Each row comes from the steps of one walk. Every step used is in the known rows, and no mark comes twice. Write the walk behind each row, first mark first.
Known rows
vifo sukuped: [  3  -1 -10   0   0   2 -12   1  -1   2   0  -6  -9   7  -1   3  -7   7
  -1   4  -8  -9  -1  -1   7 -14   5   3  -1  -7   7  -2   8  -1  -7   1
  -2   0  -6   3  -2   2  -5   0  -2  11  -2  -4   3]
kulota sukuped kura papuf gezo: [ -5  -2 -17   1   0   6  -7  31  -5 -15 -11 -20   4  -2   1 -12  12   6
   0   6 -26 -14   2 -13  -2 -18 -13   0 -16  -6   6   6  -5   9 -10  -5
 -11 -18  -9  -6   3   5 -15  20   0   3  -2  -4  -1]
koviki gezo papuf kura: [  0   0 -10  -5   7   8  -2  15  -4   7   2  -4   6   1   1  15  20   5
  -1  11   8   6   4  -8  -5  -4  -2   5  -1  -8  -2   2  -2  -2   1  -5
  10 -10  -1 -10  -4  -2 -16   8  -6 -10   4   3   6]
sukuped kura papuf vifo: [ -2   0  -8  -3  -5   1 -13  28  -6  -5  -6 -11  -3   2   8   7  -7   5
  -1   9 -15 -15   0 -10   1  -5   1   0 -15 -12   3   9   9  -1 -14  -5
 -10   1 -12  -6   2   9  -9  23   0  -3   2  -1  -2]
vifo sukuped kulota papuf: [  1  -3 -21   0   5  -7 -17  15   2  -7 -10 -20 -27  23   2   1  14  -2
   0  11 -12 -18  -9  -8  13 -24  -2  -3  -4  -7  16  -8   5   4 -12   2
   4 -12 -15   5   2   5  -7   3   0  12  -3 -10   6]
sukuped kulota: [ -2  -1  -5  -1   7  -7  -1  12   6  -6  -3  -5 -12  12   3  16   7  -6
  -2   4 -12  -6  -6  -4   2  -7  -1  -3  -1   3   8  -1   1   6  -2   3
   6  -3   0   0  -2   3  -4   1   1  -1  -1  -4   0]
sukuped gezo papuf: [ -3  -1   6  -5   4   7   1   7 -10  -7  -5 -11  14  -5   1  -8   6  -4
   0  10 -25  -1   6  -1  -2  -1  -2   4  -4 -11   3   3  -2   6   5  -4
  -4 -11  10   0  -2  -6  -3   6  -1 -10   1   6  -3]
kura papuf: [ -3   1 -10   3  -6   3 -12   5  -2  -2   1  -8  -4  -1  -2   2  -5  -3
   0   7 -12  -1  -2  -3  -4  -3   1  -1  -3   5   4   0   8   4  -8  -1
  -4  -3  -6  -6   4   0  -5   6   0  -6   2   0  -4]
mepag koviki gezo sukuped kulota papuf: [-10   0   7  -3  11  -1  -4  12  -2  -1   0  -2 -11  23   1  -8  23 -23
  -5  12  11   3   0  -9   8   6  -7   4  10   3   0 -14  -1   3   4  -5
  13 -18  -2  -6   4   2 -22  -4   6 -17   1  -5  -9]
papuf vifo sukuped kulota: [ -2  -4  -4  -4   9  -5 -11  16   4 -10  -3 -13 -20  25   9  15  -4  -4
  -4  12 -28 -25  -5  -8  14 -17  10   1  -5 -16   9  -2  13   1 -13   1
   3   4 -10   6  -4   8  -4   5   3  10  -2  -7   3]
papuf vifig: [ -5   0 -12  -1  -8  -1   2  -5  -2  -1   2  -8   7  -2   0   1   8   2
   1   6  -5 -11  -3  -2   5  -5   1   0  -2  -6  -2   5   6   1  -8   3
  -2  11 -11  -1  -1  -1  -3  -1  -2   4   4  -1   1]
papuf kulota sukuped gezo: [-10  -6  -6  -1   5  -2   0  15   4 -19 -12 -17   3  10   5 -12  17  -9
  -4   5 -25 -12  -3  -5   2 -14 -17  -3  -6  -1   6   0  -9   9   2   2
   0 -14   3   3   0  -2   2   5   1   3  -2  -2   3]
koviki gezo papuf vifo: [ -9  -1  10  -5   8   3  -3   5  -8  -1   3  -2   7   7   7   5   9 -11
  -3  13 -13  -1   6  -6   4   6  12   6   3 -20  -8  -1   6  -7   0  -5
  12   2  -3  -4   0  -4  -7   5   1 -12   2   8   0]
koviki gezo: [-6  1 -9 -1  7  2  1 -1  1  5  5  8  5 -3 -2 12  0 -4 -4  0  0  8  1 -3
 -1  4  3  0  6  4 -5 -3  1 -1  1 -1  8 -2  2 -7  0  1 -9  1  3 -2  0  2
 -3]
gezo sukuped kulota papuf vifo: [ -8  -3  13  -3   6  -8 -10  27  -7 -12  -7 -22 -16  26  10 -10  23 -18
  -1  22  -9 -19   0 -12  12 -10  -4   2  -7 -23   6  -8   0  -1  -3  -7
   5 -10 -13   4   5   4  -4  -2   3 -12   1  -3   0]
mepag koviki gezo sukuped kura: [ -4   1   6  -6   7   8  -1  18  -7  12   4  11   9   5   0   3   6  -1
  -6   4  19   7   8  -7   1  10  -5   8   6  -1  -4   2   0  -6   5  -8
   1 -10   5 -10  -2   5 -28   4   1 -13   2  -1 -10]
sukuped vifig: [ -5  -2 -11  -2  -6   0   2   4  -1  -1   6  -7  -1  -3   0   4   2   0
  -1   3 -12 -19  -1  -2   5  -6  -1   2   0  -9   3   5   7   5  -5  -2
  -4   5  -7   0   1   3  -8  -3  -1   1   2   2   5]
koviki mepag: [  0   1  20   0   1   3   9 -13   1   0   1  11   1   4   0  -8   0  -7
   0  -5   7   2   2   4   0  12   1   3   9   6  -7  -3   0   2   3   1
   2   3   7   1  -3   1  -1   2   4  -5  -2  -3  -6]
kura papuf kulota sukuped: [ -9  -4 -15   6  -6  -5 -20  17   4 -14  -7 -21 -12  19   3  -5  20 -10
  -3  12 -20 -11  -8  -8  -2 -19 -11  -3  -4   5  10  -3   3   5  -9   2
   5 -11 -13  -3   7  -2  -4   4  -4  -2   1  -3   3]
gezo papuf kulota sukuped: [ -6  -5   1   1   0  -6 -14  17  -2 -12  -8 -20  -5  23   7 -10  38  -9
  -2  15 -13  -9  -4  -5   2 -19  -8   2  -1 -10   8  -1  -2  -3   1   3
  12 -12  -6   4   2  -9   0  -3 -10  -8   1   2   9]
mepag koviki gezo papuf: [ -5   0  12  -5   5   8   1  -8  -4   5   5  11   7   7  -1  -4  10 -13
  -3   3   6  13   5  -1   0  16   5   8  14   4 -10  -4   5  -3   4  -3
  12  -5   5  -7  -1  -5 -15   1   1 -16   3   4  -7]
mepag koviki: [  1   1  14  -2   0   4   7 -11   2   0   2  11  -1   6  -1 -13  -3  -8
  -1  -6  11   4   2   2   2  14  -1   3   8  11  -7  -2   1   1   2  -1
   0   2   4   0  -2   1  -4   1   3  -3   2  -3  -6]
kulota sukuped gezo koviki mepag: [-12  -6  14  -2   1   6  21 -12  -4  -6 -12   7   5  -4   1 -50  10 -26
  -2  -5  -9  -3   8   2   7   2 -10   2   6   7 -13 -11 -10   7   4  -1
 -13  -5  17  -7   2   4   3  11   9   2  -6  -4 -11]
mepag koviki gezo sukuped: [ -8   1  17  -3   7   9   1  -1  -4   8  10  12   6   8  -3  -5   4 -14
  -5   5  13  11   8  -2   2  16   0   9  15   3  -9  -7   2  -3   8  -7
   7  -6   7  -8   0   0 -19  -8   5 -17   3   0 -11]
gezo sukuped kura: [  1   0   1  -3   0   2  -9  32 -11   7  -1  -7   3   2   3   3   9  11
  -1  11   8  -5   5  -7   1  -9  -7   5  -8 -14   8   7  -3  -6   2  -7
  -7  -9   0  -3  -1   4 -14   3  -5  -7   1   0  -2]
mepag koviki gezo sukuped kulota: [-10   0  11  -4  14   2   0  11   2   2   6   7  -5  20   0  11  10 -20
  -7   9   2   6   1  -6   4   9  -1   6  14   7  -2  -9   3   1   5  -5
  13 -10   6  -8  -2   2 -23  -8   5 -18   1  -3 -13]
kulota sukuped kura: [  0  -4 -16  -1  -1  -3  -6  26  -5  -1 -13  -7   1  -1   5 -13  12  11
   0   1   6 -13  -2  -8   4 -17  -7  -1 -10  -8   4   3  -7  -4  -3   3
  -4  -7  -8  -2   1   5  -7  11  -5   8  -1  -4   7]
kulota sukuped vifig papuf: [-13  -8 -20   0 -13   0  -6   6   1   5  -1 -13 -11   0   1  -7  10  -1
   2  12 -24 -29   2 -11  10 -27   1   3  -1 -17   7   2   3  16  -7   3
   0  -4 -12   2   5  -5 -11   3  -3  17   2   4  13]
vifo sukuped vifig papuf: [ -5  -5 -25  -1 -12   5 -14   0   2  11   7 -14 -18   6  -2  17  -6   9
   0  15 -33 -30   3  -8  12 -29   8   5   1 -19  15   8  16  17 -14   0
  -4   0 -11   5   0  -2 -18   3  -3  23   1   2  10]
vifo papuf: [  4   0 -11   0  -1   2  -5   6  -3   1  -6  -5 -15   3  -5   0 -17   7
   0   3  -7 -15  -2  -1   9  -3  -3   0  -1  -7   9  -1   2   2  -7   1
  -1  -6   0   3  -2   3  -2  -3  -3   6  -2  -1   3]

Write each row's walk
[ -5  -2   1   0   5  -7 -11  25  -5  -6  -6 -20 -16  21   4  -7  27 -12
   0  18  -1  -9  -3  -9   7 -13  -9   0  -3 -10  11  -8  -2   2   0  -4
   5 -18  -8   1   6   1  -9  -6   0 -11   0  -4  -1]  gezo sukuped kulota papuf
[ -7   1 -22   2 -14   2  -9   0  -4  -4   3 -16   4  -1  -2   2   3   0
   2  13 -19 -12  -4  -5   1  -9   1  -1  -5  -2   2   5  13   6 -17   1
  -6   7 -17  -6   3  -1  -9   7  -2  -3   6  -2  -3]  kura papuf vifig
[-10  -1  -2  -2  14  -2  -6  22   0   2   5  -3  -5  14   1  22  12 -11
  -7  15  -9   2  -1  -9   2  -4   0   3   6  -4   6  -6   2   0   4  -4
  13 -11   2  -7   0   1 -18  -9   2 -13   0   0  -6]  koviki gezo sukuped kulota
[  0  -4 -35  -3 -11   9 -12  11   5  13   6 -19 -19   5  -1  23   0  19
   2  16 -19 -32   2 -12   8 -37   0   5  -7 -21  16  12  11  19 -16  -3
  -6  -4 -14   2  -5   3 -23  10  -6  26   4  -2  17]  vifo sukuped vifig papuf kura
[ -4  -1  -4  -2  -9   1  -4  -1 -10  -2   1 -15   9   2   2  -3  23   1
   3  16 -11  -9   0  -3   5  -8   4   5  -2 -16   1   7   7  -2  -7   1
   2   6 -10   0  -1  -8  -5  -1  -7  -6   5   4   2]  gezo papuf vifig
[-11  -4   6  -2   6   1  -6   4   1  -7  -2  -2   0  27   4  -9  35 -21
  -7   8  -2   4  -1  -6   4   0  -7   6  12   4  -4  -6   0  -2   4   1
  20 -12   0  -4   1  -8 -13  -1  -3 -13   2   1   0]  mepag koviki gezo papuf kulota sukuped
[ -7  -2 -22  -1  -3  -9  -3   8   0 -11  -7 -22  -9  15   3   0  29  -8
   2  12 -10 -19 -10  -9  12 -15  -7  -5  -6  -6   7  -1   2   7 -13   5
   4  -1 -20   1   3   2  -6   3   0   4   3  -7   3]  sukuped kulota papuf vifig
[ -8  -3 -15  -1 -13   3  -2  -2   3   9   7  -8  -9  -2  -1  15   0   1
   2  10 -25 -21   4  -7   5 -16   3   3   2 -13   8   9   8  18  -7  -1
  -2   1  -5   2   2  -4 -13   3  -2  12   3   6   7]  sukuped vifig papuf
[-11  -5 -18  -2  -9  10   5 -10   4   6   8 -15 -17   5  -3   1   5  -9
  -3  11 -52 -25  12  -7  14 -26   0   7   1 -15   9   8   8  20 -16 -11
 -17  -5   3  -1   2   0 -19   7   3  26  -4   2   1]  vifo sukuped vifig papuf gezo koviki
[ -3  -1   3  -2  13   3  -2  28  -3 -12  -4 -22 -16  21  -4  10   2  -4
  -3  17 -35 -22   2  -9  10  -9 -12   5  -4 -16  18   0  -3  10  -4  -9
   1 -23   6   5  -4   3 -15 -10   0  -5  -5  -3  -4]  vifo papuf gezo sukuped kulota
[ -1  -5   3  -5   8  -4 -17  20  -4 -10  -4 -20 -18  29  10  12  11  -6
  -2  21 -33 -24  -3  -8  14 -20  13   6  -4 -26  12  -1  14  -3 -11  -1
   7  -1 -10   7  -4   1  -5   4  -3   1   0  -2   5]  gezo papuf vifo sukuped kulota
[ -4  -3 -33  -1  -3  -7 -15   9  -1  -8  -7 -28 -18  21   2   1  23  -1
   1  17 -18 -28 -12 -10  18 -29  -1  -3  -6 -13  14  -3  11   6 -20   5
   2  -2 -25   4   1   4 -10   3  -2  16   1 -11   7]  vifo sukuped kulota papuf vifig
[ -5  -1  20   0  -3   3  17 -20   0   5   0  16  -5   3   0 -23   7 -22
  -2  -6   8   8   6   6   4  13  -2   3  12  12 -12  -7  -1   0   1  -4
  -6   5  14  -8   1   4   1   4   5  -3  -4  -3 -12]  gezo koviki mepag
[ -5   1   5  -3   7   7   7 -13   3   5   6  18   5   3  -3  -1  -3 -12
  -4  -6  11  13   3   0   1  19   2   3  14  14 -12  -5   3   0   3  -1
   8   0   6  -7  -2   2 -13   2   6  -6   1  -1  -9]  mepag koviki gezo
[ -6  -1  -3  -2   0   9   2  19 -10  -7   5 -23  -7   6  -6  -2  -2   2
  -2  16 -36 -34   7  -6  13  -8 -12  10  -3 -28  13   6   3   9  -7 -14
  -9 -15  -2   4  -2   5 -19 -13  -1  -4  -1   2   1]  vifo papuf gezo sukuped vifig
[ -6   0  -1  -3   6   4  -5   3  -6   5   4   0   7   1   0   9  13  -5
  -3   9  -6   9   4  -3  -1   3   6   5   6  -6  -2  -2   3  -4   3  -3
  12  -7   2  -7   0  -6 -11   0  -2 -12   1   7  -1]  koviki gezo papuf
[  2   0 -32   1  -4   0 -31  32   3  -5  -4 -23 -17  21   3  27   6  12
  -5  13 -25 -16  -8  -9   0 -26  -9  -1 -12  -2  24  12  14   2 -19  -2
  -6 -11 -13  -2  -1   7 -19  16  -8   7   0  -6   2]  vifo sukuped kura papuf kulota
[ -6  -7 -29  -2 -12   5  -3  17   3   6  -2 -18 -11  -1   2  -1  16   9
   4  14  -9 -31   3 -15   6 -35  -8   2  -7 -18   7   7  -2  19  -8   1
  -2  -7 -15  -1   0  -1 -16  11  -6  19   5   0  19]  kulota sukuped vifig papuf kura
[ -1   1   8   0   6   9   0  15  -9  -6  -1 -16  -5   8  -6  -6  -4   2
  -1  13 -23 -16   8  -5   7  -2 -11   8  -4 -19  10   1  -4   4  -2 -11
  -5 -20   6   5  -2   1 -12 -11   0  -5  -3   1  -4]  vifo papuf gezo sukuped
[ -7  -5   0  -6   2   7   6  -3  -5  -5  -5  -7  -4   3   5 -21 -12 -15
  -4   7 -34 -16   8  -2  15  -8   3   3  -5 -15  -3  -2   6   2 -10  -8
 -19   4   7  -2   0   9   2  15   9  14  -4  -2  -6]  papuf vifo sukuped gezo koviki
[ -6   0   3   1  -5   2 -10   7  -3  -8  -1 -10  -4   4   5  -2 -10  -8
  -1  11 -21 -11   0  -6   1   0   6   1  -7  -9  -2   1  11   2 -11  -4
  -4   5 -11  -3   4   3  -1  11   3  -6   2   1  -3]  kura papuf vifo
[  0  -5 -14  -5  -4   4 -18  20  -1   9  -6 -11 -15  10   7  18 -11  15
   1  14 -22 -26   7 -14  11 -25  10   3 -11 -28  12  13  10   5 -14  -2
  -6  -1  -9   6  -3   3 -14  21  -2  26  -1  -1   8]  vifig papuf vifo sukuped kura
[  2  -1 -14  -1  -5   7  -2   7   7  11  -1  -6  -8   0   0  16   4  11
   4   9   2  -4   6  -9  -4 -17  -4   0  -6  -6   5   9  -5  15  -3  -1
   0  -9  -1  -1  -4  -4 -10  14  -4  14   4   0   9]  vifig papuf kura
[ -9   0   1  -6  -2   7   4 -14  -7   4   7   2  14   6  -1  -3  20 -10
  -2   9   0   3   3  -3   5  11   6   8  12  -2 -12   1   9  -2  -4   0
  11   6  -4  -7  -3  -6 -18   0  -1 -12   7   3  -6]  mepag koviki gezo papuf vifig
[  1   1   4  -7   7  12   4   3  -2   7   4   6   6   6  -1   2  18  -3
  -2   5  21  12   6  -5  -4   9  -3   8   6   3 -10   0  -1   0   3  -5
  11  -8   3 -11  -6  -1 -20   9  -2 -13   5   0   0]  mepag koviki gezo papuf kura
[ 10   0 -19  -2  -1   6  -2  18  -1   3  -8 -10 -15   3  -4   6 -10  16
   2   4   7 -17  -1  -5   5  -9 -11   1  -8  -9   8   4  -2   4  -9  -2
  -2 -10  -4  -1  -7   8  -7   7  -7   8   0  -4   9]  vifo papuf kura
[-11  -4 -16   0 -11  -3  -7   4  11   1   7 -15 -16  16   3  29  14  -5
  -2  14 -33 -21  -1  -8   4 -20  -6   0   2  -9  16  13   8  18  -8  -1
   5  -4  -5   5   1  -5 -13   1  -5  11   3   5   9]  sukuped vifig papuf kulota
[-17  -3 -13  -2  -6   7  -7   9  -4  17  15  -6  -2   0  -2  21   5  -5
  -3  22 -22 -14  10 -12   5 -13   4   8   8 -20   6   4   8  13  -1  -8
   5  -8  -3  -6   4  -6 -28  -6   0   0   4   9   2]  koviki gezo sukuped vifig papuf
[  4  -1 -18  -2   5  -5  -3  25   5  -8 -11 -19 -18  15   4   5  27   0
   2   8  10 -11  -7 -11   2 -17 -15  -5 -11  -2   9  -2  -8   9  -6   0
   4 -16 -12  -2  -1   7  -8  11  -2   4   2 -10   8]  sukuped kulota papuf kura
[ -1  -5  -9  -2   0  -7 -17  37  -5  -9 -14 -21  -4  20  10  -1  41   4
  -3  14  -7 -13  -3 -10   3 -24 -13   2 -10 -14  14   8  -4  -6  -1   1
   6 -15  -7   1   0  -4  -8   8 -13  -4   0   1  10]  gezo papuf kulota sukuped kura
[ -9   2  19   2  -1  12  16 -19   1  -7   2   3  -2   3  -4 -23   8 -27
  -3  -1 -25   7   9   2  -2  13  -7   4   6  14 -10  -4   1  12  -7 -11
 -14  -5  13 -12   3   4  -7  11  10  -8  -5  -3 -20]  kura papuf gezo koviki mepag
[-11  -2  -7  -2  -5   8   8  -3   5  -2   8 -14  -1  -2  -2  13   5  -2
   1   9 -44 -21   9  -8   3 -12  -4   4  -1 -15   7  13   1  24  -7  -8
  -5  -7   0   4   0  -4 -16   4   2  13   0   6   4]  sukuped vifig papuf gezo
